Every row comes from one small tree of marks. The marks that hang from a mark follow it in brackets, in alphabetical order. Every link used is in the known rows. Which tree was each row made from?
(in the rows, 128 means zero)
Known rows
pupo{pira tazu}: [ 73 155 167 104 137 124 100 131 177 126 129 119  97 123  70 134 126 126
 135]
bivukol{baki labuk pupo{pira{foveg} tazu{rugi}}}: [147 146 148 169 105 113 147 154 135 145 165 120 137 109 196 150 124 122
 128]
rugi{bivukol{baki pupo} pira{foveg}}: [131 100 110 142 125 147 150 163 113 129 156 154 177 191 180 123 124 130
 201]
tazu{rugi{pira{labuk}}}: [140 135 158  82 141 148 110 104 115 133 110 102  65 155  66 117 144 108
  70]
tazu{baki rugi{bivukol{labuk} pira}}: [164 128  91 102 145 122 135  90  46 119 115 113  92 146  90 135 116 117
  70]
rugi{bivukol{labuk pupo} tazu{baki}}: [126 100  70 146 130 134 157 113 101 132 120 142 177  96  99 137 107 137
 163]
pupo{pira}: [ 74 131 158  87 137 142  94 144 180 121 127 104  75 120  80 117 153 107
 114]
tazu{rugi}: [136 136 169  74 125 133  95  91 153 117 106  63  69 130  26 115 147  88
  40]
bivukol{baki labuk pupo rugi}: [182 106 133 197  94 136 122 173 166 126 164 101 117 133 239 133 132 109
 134]
rugi{bivukol{labuk pupo}}: [112 107 128 130 119 153 124 150 135 137 138  92 125 155 101 123 135 111
 109]
pira{foveg labuk}: [ 88 132 172  94 121 128  99 144 162 164 102 123 154  77 187 100 191 131
  61]
tazu{baki rugi}: [154 140 138  85 135  98 112  70  98 105  92  83  98 113  72 130 134  99
  14]
pupo{pira{foveg labuk} tazu{rugi{bivukol{baki}}}}: [ 89 176 152 112 128 100 138 135 137 151 134 149 125 102 117 119 129 164
 134]
pupo{pira{foveg labuk} tazu{baki}}: [ 74 171 144 115 139  92 128 132 123 145 114 167 151  75 175 130 142 166
 111]
tazu{baki rugi{bivukol}}: [148 135 116  91 135  98 128  77  83 104 102  91 106 123  62 125 123 113
  40]
rugi{pira tazu{baki}}: [129 100  86 111 157 149 126  95 106 119 100 167 148 105 101 137 115 124
 182]
pupo{pira{foveg labuk} tazu}: [ 61 169 168 107 132 114 115 147 161 155 124 151 131  90 139 121 150 156
 130]
bivukol{pupo}: [117 115 177 120 120 148 114 131 162 117 120  91 123 163  91 126 144 100
  85]
bivukol{baki rugi{pira}}: [164 103 128 154 118 136  97 156 176 109 149 119 108 152 204 119 128 106
 173]
tazu{baki rugi{bivukol{labuk} pira{foveg}}}: [162 133  83  99 140 118 142  93  46 125 117 126 110 133 114 131 128 126
  80]

Write each row's tree
[130 154 164  98 132 126 106  94 136 130 115 110 108 141  55 133 124 117
 101]	pupo{tazu{rugi{pira{foveg}}}}
[156 144 131 172 122 131 150 141 109 123 134 176 150 171 185 130 123 172
 159]	bivukol{pupo{tazu{baki}} rugi{pira{foveg labuk}}}
[119 112  86 114 153 139 141 109  92 148  96 199 183  71 170 125 139 155
 177]	rugi{pira{foveg labuk} tazu{baki}}
[158 135 107 114 146 118 160  96  38 118 112 137 115 173  96 131 115 140
  77]	tazu{baki rugi{bivukol{pupo} pira{labuk}}}
[129 119  89 145 132 154 151 149  74 147 147 162 163 176 157 137 120 147
 174]	rugi{bivukol{labuk pupo{tazu{baki}}} pira{foveg}}
[160 110 112 170 108 163 131 142 163 132 142 123 109 113 127 127 132 131
 161]	bivukol{labuk pupo rugi{tazu}}
[105 109 133 140 119 129 137 160 153 116 152 112 144 163 127 122 120 117
 153]	rugi{bivukol{baki pupo{pira}}}
[158 104 100 162 118 133 125 153 168 132 140 168 158  93 230 113 130 139
 220]	bivukol{baki rugi{pira{foveg labuk} tazu}}
[ 64 162 175 111 140 123 106 144 164 147 120 135 101 109 109 129 134 144
 118]	pupo{pira{labuk} tazu}
[108 101  75 113 138 122 133  97 126 119 102 138 176  83  69 123 110 132
 163]	rugi{bivukol tazu{baki}}
[143 156 142 105 137 104 118  81  99 120 104 124 132 126  92 142 115 127
  83]	pupo{tazu{baki rugi{pira{foveg}}}}
[115 107 120 151 116 137 135 171 142 134 159 107 129 142 156 130 124 114
 144]	rugi{bivukol{baki labuk pupo{pira}}}
[139 129 130 163 112 160 129 171 157 127 161 115  64 151 147 126 144 133
 141]	bivukol{labuk pupo{pira} rugi}
[113  94  73 136 139 144 154 148 116 156 132 197 203  99 181 114 122 155
 250]	rugi{bivukol{baki} pira{foveg labuk} tazu}
[106 180 139  99 135  88 132  98 117 122 122 139 119  92  90 134 127 148
 105]	pupo{pira{foveg} tazu{baki rugi}}
[125 132 150 147 116 149 130 158 175 103 151 123  81 172 103 115 138 138
 155]	bivukol{pupo{pira} rugi}
[138 157 156 104 132  93 107  74 118 115  96  97 121 115  69 143 115 115
  49]	pupo{tazu{baki rugi}}
[120 100 138 141 114 128 129 152 154 117 143  99 156 163 131 123 122 106
 133]	rugi{bivukol{baki pupo}}
[152 119 161 182 105 121 120 153 150 142 150  97 158 122 213 156 119  98
 106]	bivukol{baki labuk pupo{tazu}}
[114  99  59 125 160 144 153 118  73 141 107 193 172 112 124 125 105 160
 206]	rugi{bivukol pira{labuk} tazu{baki}}
[162 135 132 207 100 124 137 178 163 128 178 129 112 134 229 145 112 136
 179]	bivukol{baki labuk pupo{pira tazu} rugi}
[157 129  99  94 147 117 137  84  56 107 109 118 101 158  74 131 113 119
  80]	tazu{baki rugi{bivukol pira}}
[170 101 129 187 101 125 140 142 189 103 148 132 160 124 171 126 112 125
 196]	bivukol{baki pupo rugi{tazu}}
